Known rows, with every step that occurs
duzat-fisi-bomaz-reraz-rekikon-sokob: [-1.539 -0.830  0.004  1.818 -2.167 -1.605 -1.112 -1.353  1.394  0.784
 -1.578 -0.580  1.912  3.317 -1.150  0.761  1.045  1.223  1.325 -0.157
 -0.011 -0.039  0.360 -1.875  0.946]
suko-fisi-bomaz-reraz: [-0.801  1.398 -1.429  2.418 -1.200  0.156 -1.632  1.773 -3.823 -0.938
 -1.607 -0.311  1.582 -3.941 -0.564 -0.058  1.739 -1.128  1.180  2.195
  0.020 -3.468  1.355 -2.263 -0.079]
rekikon-sokob-suko-fisi-bomaz: [-2.152  0.935  1.518  0.540  1.320  0.289 -0.318 -0.948 -0.142  0.781
  0.777  2.458 -0.240 -4.046 -0.612  0.403 -0.816 -1.212  1.616 -1.243
 -1.651 -1.586  0.713 -0.451 -0.786]
suko-sokob-duzat: [ 3.041  2.121  1.301 -2.917  2.116  1.041 -0.726  0.422 -1.167  0.084
 -0.669  1.596  0.467 -2.604  0.079 -0.296 -0.625 -2.391 -2.096  0.179
 -0.197 -0.059  0.756 -1.589  0.780]
sokob-suko-fisi-rekikon-reraz: [-1.672 -0.736 -0.509  0.835  1.211  1.307  3.167  1.606 -0.796  0.483
  0.310  1.168 -2.355 -0.893 -0.127 -0.236 -0.434  1.248  0.772  0.667
 -0.696 -0.858  0.823  0.992 -2.285]
suko-sokob-duzat-fisi: [ 3.242  0.943  0.842 -2.534  2.059  0.616  0.506 -0.291 -0.403  1.755
 -1.283  1.484  1.442 -1.420 -0.470  0.019  0.421 -1.079 -2.309  0.150
 -1.476  2.071  1.158 -2.033 -0.297]
duzat-fisi-suko-sokob-rekikon: [ 0.462 -2.022 -0.936  0.234  0.076  2.065  2.903 -1.761 -0.894 -1.130
 -1.036  1.716 -0.559  2.617 -0.032 -0.692  0.317  0.266 -0.565 -1.143
 -0.760  2.140 -0.676 -0.409 -0.486]
suko-sokob-rekikon-reraz-bomaz: [ 2.274  1.700  1.036 -0.528  2.614  1.639  0.667 -0.283  0.733 -0.083
  2.125  0.591 -1.632  1.218  0.095 -0.001 -0.773 -1.250 -0.619 -1.550
  0.458 -0.740 -1.816  0.793 -1.021]
leme-sokob-suko: [ 0.299  0.069  0.334 -0.961  1.871 -0.365 -1.885  0.302 -0.275 -0.841
 -0.432 -0.774 -0.865 -3.713  1.134 -2.177 -2.188 -0.391 -1.158 -1.597
  0.955  1.569 -1.143  3.524 -0.848]
fisi-bomaz-reraz-suko-sokob-leme: [ 2.176  0.658  0.378  0.991 -1.769  0.119 -2.941  2.340 -3.135 -1.280
  2.010 -1.230 -1.101 -1.030  1.299 -1.611  1.735 -0.728 -0.361 -0.975
  0.011 -3.009  0.790 -0.649 -0.098]
duzat-fisi-suko: [-2.316 -3.165 -0.709  0.525 -1.093  0.559  0.578 -0.767  0.716 -1.039
 -2.737  1.357  0.038  3.960 -0.194  0.299  0.302  2.224  0.321  0.107
 -0.336  1.533 -1.287 -1.224  0.519]
suko-sokob: [ 1.843  1.129  0.872 -0.645  1.362  1.324 -2.993  0.039 -1.158 -0.983
 -2.710  0.833  0.953 -2.010  0.213 -0.728 -1.349 -3.280 -0.293 -0.459
 -2.179 -0.244 -1.146 -1.133  0.827]
fisi-suko-sokob: [-0.181 -0.889 -0.286 -0.228 -0.206  2.625 -1.367 -0.006 -1.381 -4.094
 -0.663  2.079 -1.842  0.859  0.768 -1.761 -0.822 -2.046  0.320 -1.187
 -0.635 -2.320 -1.309 -0.811  1.482]
bomaz-reraz-suko-sokob-duzat-fisi-rekikon: [ 2.519 -0.452 -1.228  0.690 -2.868 -0.373  1.929  0.717 -2.079  2.120
  1.360 -2.433 -0.153  1.987  1.191 -0.783  1.761 -0.773  0.085  0.862
 -0.585 -0.176  1.808 -1.275 -0.712]
leme-sokob-rekikon-reraz-suko-fisi: [ 1.895  1.448 -1.484  0.051  0.844  0.289  1.624 -0.209  1.745  0.607
  3.093 -1.172 -1.286 -0.372  0.410 -1.020 -2.223  1.428 -0.694 -1.990
  2.164  1.166 -1.568  3.130 -1.193]
bomaz-fisi-suko-sokob-rekikon-reraz: [-0.783 -0.321 -2.033 -0.398 -1.623  0.431  3.448 -1.899  0.943 -0.806
  0.647  0.874 -0.655  0.234  0.370 -1.077  0.379 -2.876  1.148  1.239
 -0.130 -0.012  0.881  0.307 -0.375]
sokob-leme: [ 1.395  0.605  1.865 -2.208  2.041  0.234 -1.666  1.170 -1.935 -0.162
 -1.047 -0.152  0.974 -3.309  0.461  0.337 -0.441 -0.037 -2.073  0.937
 -1.297  1.917 -1.855  1.872 -0.656]
leme-sokob-suko-fisi-bomaz-reraz-rekikon: [ 0.996  0.235 -1.426  2.209  0.299 -0.021 -0.897  1.133 -2.449 -0.899
  2.122 -2.567 -1.248 -5.284  1.017 -2.525  0.256 -0.449 -0.045 -1.045
  0.608 -1.148  1.297  2.452 -1.221]
leme-sokob: [ 0.289  1.147  0.055 -1.153  0.878 -0.809 -3.979 -0.195  0.454 -1.851
 -2.802 -0.879  1.419 -2.059  0.020 -1.464 -2.767 -0.559 -1.163 -1.098
  1.471  0.931 -2.372  2.035  1.421]
leme-sokob-suko-fisi-rekikon-reraz-duzat: [ 0.603  0.320 -0.837 -0.443  1.491  0.052 -0.100  1.738  0.993 -1.115
  2.282 -0.343 -2.063 -1.109  0.055 -0.744 -1.281  1.559 -0.444 -0.973
  1.028 -0.258  0.246  2.690 -0.823]
bomaz-reraz-rekikon-sokob-duzat: [-0.317  1.544  0.116  0.245 -2.162 -1.704 -0.221 -1.211  0.941  1.761
  1.305 -2.431  1.474  0.658  0.481  1.151  0.179 -2.113  1.448  2.245
  1.002 -0.929  0.460 -0.271  1.360]
bomaz-reraz-rekikon-sokob-suko: [-1.187  0.362  0.135  1.915 -1.964 -1.237 -0.372 -1.100  0.489  1.840
  1.473 -2.870  0.334 -0.238  1.195  0.462  0.077 -2.521  2.607  1.530
 -0.456 -0.677  0.195  0.833 -0.071]
leme-sokob-rekikon-reraz-duzat-fisi-bomaz: [ 1.101  1.325 -0.189 -1.678  0.982 -0.776 -0.171 -0.151  3.646 -1.365
  1.780  0.222 -0.706  3.577 -0.728 -0.018 -1.693  2.957 -1.715 -2.236
  4.744  1.615 -1.300  2.531  0.315]
reraz-duzat-fisi: [-0.929 -1.530  1.323 -0.534 -0.406 -0.427 -2.806  1.874  2.036 -0.934
 -1.651  0.020  0.958  4.628  0.180  4.242  0.714  1.634  0.023  1.229
  0.455  2.014 -0.719 -1.927  2.500]

Rows
[-1.286 -0.819 -0.570  1.097 -1.804 -1.527 -1.352 -0.032 -0.298  0.508
 -3.448 -0.330  2.366  2.248 -0.836  0.299  1.668  1.405  0.208  1.093
  0.666  0.544  0.397 -1.852 -0.181] => duzat-fisi-bomaz-reraz
[-2.098 -0.765  2.120  1.141  0.248  0.465 -0.584 -1.129  2.117 -0.033
  1.219 -0.214 -1.606  1.307  0.643  1.147 -1.910 -0.736  1.894 -1.669
 -0.916 -0.380 -1.035  0.643  1.997] => reraz-rekikon-sokob-suko
[ 0.866  0.913 -1.400  1.028  0.716 -0.427 -1.130  1.078 -2.895 -0.414
  1.109 -1.617 -0.406 -6.542  0.740 -2.782  0.140 -0.710 -0.430 -0.507
  0.561 -0.737  1.184  2.329 -2.171] => leme-sokob-suko-fisi-bomaz-reraz
[-0.896  1.340  1.927 -3.139  0.829 -1.639  0.804 -2.764  3.294  3.100
 -0.897  2.442  2.721  0.620 -1.551  2.136 -1.106  0.502 -0.589  0.250
  0.111  2.081  0.195 -1.543  0.749] => rekikon-sokob-duzat-fisi
[ 1.830  0.806 -0.770 -1.311 -0.363 -1.781 -0.487 -0.008  0.578 -0.030
  0.688 -1.767  0.913 -0.236 -0.352 -1.392  0.378  1.910 -2.360 -0.608
  3.306  0.829  1.226  0.879  1.000] => leme-sokob-duzat-fisi-bomaz-reraz-rekikon
[-0.780 -1.271  0.088 -2.637 -0.006  0.138  2.771  0.072  0.712  0.212
 -0.449  2.281 -0.278  2.537 -0.190  0.887  1.066  2.765 -1.885  1.017
  2.369  1.470  0.762 -1.422  0.670] => sokob-duzat-fisi-suko
[ 2.571 -0.513 -0.714 -0.138 -1.642 -0.368 -0.911  1.085 -1.367  0.096
  2.219 -1.964  0.833  0.394  1.239  1.271  3.013 -0.991 -0.074  2.594
 -1.181  0.906  1.025 -0.327 -0.930] => bomaz-reraz-duzat-fisi-suko-sokob-leme
[ 1.549  2.085  0.357 -3.477  1.557 -1.083 -1.706  0.276  0.452 -0.885
 -0.818 -0.098  0.888 -2.571 -0.044 -1.213 -2.000  0.228 -2.930 -0.441
  3.441  0.970 -0.559  1.688  1.219] => leme-sokob-duzat
[ 0.416 -0.804  0.092  1.664 -0.975  1.423  1.201  1.233 -2.507 -0.016
  2.180 -0.241 -1.484 -0.427  0.299  0.582 -0.368  0.837  0.751 -1.626
 -2.945 -1.509 -0.337 -0.417  0.752] => reraz-suko-fisi-rekikon-sokob-leme
[ 0.828  0.303 -0.730  0.403  2.137  0.335 -0.700  0.697 -1.882 -0.051
  0.221 -0.915 -0.399 -6.608  0.766 -1.953 -1.230 -0.557 -0.676 -0.900
 -0.648  1.054  0.035  2.794 -1.744] => leme-sokob-suko-fisi
[-1.993 -1.335  0.135  1.552  1.632  1.305  2.393  2.399 -1.285  0.006
  1.930  0.482 -3.486 -0.083  0.174  0.189  0.701  1.841  0.969 -0.027
 -0.549 -2.414  0.284  1.057 -2.107] => sokob-suko-fisi-rekikon-reraz-bomaz
[-0.136  0.605 -0.235  0.645 -2.235 -1.954  0.815 -1.872  1.522  3.077
  0.940 -2.519  2.124  1.438  0.039  1.592  0.955 -0.937  1.294  2.288
  0.083  0.625  0.985 -0.700  0.501] => bomaz-reraz-rekikon-sokob-duzat-fisi
[-2.065  0.094  1.805  1.007 -0.552  0.079 -2.293 -1.484  2.703 -0.909
 -0.558 -0.332  0.125  2.743 -0.199  1.805 -2.293 -0.947  1.858 -1.217
 -0.539 -0.949 -1.980 -0.548  3.734] => reraz-rekikon-sokob
[-3.148 -0.038 -1.356 -0.792 -2.636 -1.958  1.842 -0.781  2.312 -0.359
 -3.604  0.033  1.417  3.282 -1.240  0.120 -0.758 -0.688  1.304  2.596
  0.549 -0.381  0.307 -0.087  1.219] => bomaz-fisi-rekikon-reraz
[ 0.147 -0.601  0.241 -0.243  0.713 -0.791 -0.690  0.587  3.361  0.449
  4.228 -0.243 -1.981  1.703  0.354  0.587  1.913  1.423  0.396  0.306
 -1.311 -2.087 -1.114  0.633 -1.567] => rekikon-reraz-bomaz-fisi-suko-sokob-leme
[ 1.366 -0.890 -0.704  1.793 -1.769  0.156  1.367 -0.172 -1.680  0.832
  0.071 -0.763  0.160  2.336  0.229 -0.696  1.949  0.627 -0.084 -1.109
  0.214  0.655  1.042 -1.316 -0.883] => duzat-fisi-bomaz-reraz-suko-sokob-rekikon
[-0.001 -2.522 -0.789  0.419 -0.267  1.505  0.320 -1.243  0.020 -0.934
 -2.080  1.554 -0.098  2.320 -0.198 -0.564  0.486  0.536  0.035 -0.769
 -2.126  1.322 -0.740 -1.575 -0.034] => duzat-fisi-suko-sokob
[ 1.181  0.779 -0.929  0.739  0.458 -0.353 -2.018  2.195 -2.247 -1.333
  2.273 -1.717 -0.961 -5.266  1.016 -1.335  0.593 -0.429 -0.299 -0.329
  1.352 -1.116  1.575  1.941 -1.168] => leme-sokob-suko-fisi-bomaz-reraz-duzat
[-0.848 -0.145  1.731 -0.519 -0.044 -0.575  0.584 -1.834  3.379  1.279
  0.619  0.241  0.528  3.107 -0.720  2.302 -0.960  0.824  0.311 -0.744
  0.061  0.868 -0.155 -1.180  2.997] => reraz-rekikon-sokob-duzat-fisi
[ 2.571  2.273  0.286 -1.343  2.196  1.657  1.372 -1.073  1.360  0.427
  0.448  1.281 -0.453  0.662 -0.207 -0.461 -2.072 -1.932 -0.593 -0.829
  0.269  0.829 -1.234  0.791 -1.131] => suko-sokob-rekikon-reraz
[-1.748  1.357  0.696  1.047  0.212 -0.615  0.037 -1.164 -0.789  1.937
  1.344  1.038  0.495 -4.741 -0.290  0.068  0.122 -2.166  2.141  0.126
 -1.445 -1.753  1.439 -0.274 -1.793] => rekikon-sokob-suko-fisi-bomaz-reraz
[ 4.377  1.423  1.600 -1.951  2.985  1.492 -2.187  0.485 -2.638 -0.165
 -0.572  0.385  0.868 -5.052  0.421 -1.032 -0.474 -2.600 -2.088 -0.432
 -3.715  1.228 -0.949  0.649 -1.009] => suko-sokob-leme
[-0.858 -0.254 -0.869  0.771 -2.975 -1.284  1.647 -1.864  1.268  1.485
  1.895 -1.823  0.653  2.743  0.345  0.802  1.260 -0.441  1.518  1.702
  0.722 -0.551  0.946 -0.652  0.797] => bomaz-reraz-rekikon-sokob-duzat-fisi-suko
[-2.384 -1.161  0.629 -0.508 -0.824 -0.739  1.098 -2.442  1.309  0.077
 -4.906  1.605  2.271  4.820 -2.349  0.815 -1.644  1.256  0.397 -0.580
 -0.942  1.561 -1.262 -1.008  1.425] => duzat-fisi-rekikon-sokob
[-2.381 -2.200  0.141  0.262 -0.284 -0.875  0.762  0.049  3.069  0.075
 -2.261  0.506 -0.147  8.486 -1.858  1.408 -0.001  4.620  0.181 -0.377
  0.473  0.155 -1.963 -0.602  0.343] => duzat-fisi-rekikon-reraz-bomaz
[-1.918 -1.395  0.657  0.449 -0.438 -0.466 -1.800  0.254  0.531 -0.858
 -4.112  1.457  1.487  3.141 -1.206  0.510  0.491  2.556 -0.375 -0.576
  0.566  0.765 -0.537 -2.216  1.122] => duzat-fisi-bomaz
[ 0.540  1.612 -0.480  2.372 -0.598  0.180 -0.919  0.714 -3.111 -0.046
  1.408 -0.887  1.305 -4.774 -0.729  0.295  1.789 -0.870  1.019  1.018
 -1.780 -3.023  1.469 -1.065 -0.121] => suko-fisi-bomaz-reraz-rekikon-sokob-leme
[-3.452 -1.701 -1.572  0.331 -2.905 -0.491  0.806 -0.808 -0.398 -2.080
 -2.442  0.235  0.438 -0.381  0.696 -0.358  0.750 -2.424  1.457  2.242
 -0.046 -0.503  0.406 -0.560  1.573] => bomaz-fisi-suko
[ 0.107 -0.021  0.903 -2.751  0.925 -0.822  1.764  0.142  1.023  2.225
 -1.856  1.405  1.566  1.103 -0.617  1.761  0.646  2.148 -2.318  1.712
  1.593  2.848  0.806 -1.511  0.330] => sokob-duzat-fisi
[-1.074 -0.100 -0.505  2.248  0.382  0.752  0.754  2.237 -3.983  0.322
  0.663 -0.008 -1.266 -5.112  0.922 -0.745  1.862 -0.790  0.957  1.227
 -0.356 -1.906  2.211 -0.050 -2.524] => sokob-suko-fisi-bomaz-reraz
[-1.473 -0.856 -0.091  0.586  0.955  1.332  2.272  2.853 -0.255 -0.347
  1.724  1.054 -2.997  0.514  0.190  1.325  0.164  1.554  0.882  0.853
 -0.088 -1.167  1.150  0.531 -1.182] => sokob-suko-fisi-rekikon-reraz-duzat
[ 0.091 -2.263 -0.577  0.765  0.666  1.473  2.472 -1.026  1.640 -0.279
  1.968  1.329 -2.082  5.120 -0.159  0.139  1.256  2.438 -0.082 -1.674
 -0.289  0.417 -1.411 -0.395 -1.216] => duzat-fisi-suko-sokob-rekikon-reraz-bomaz
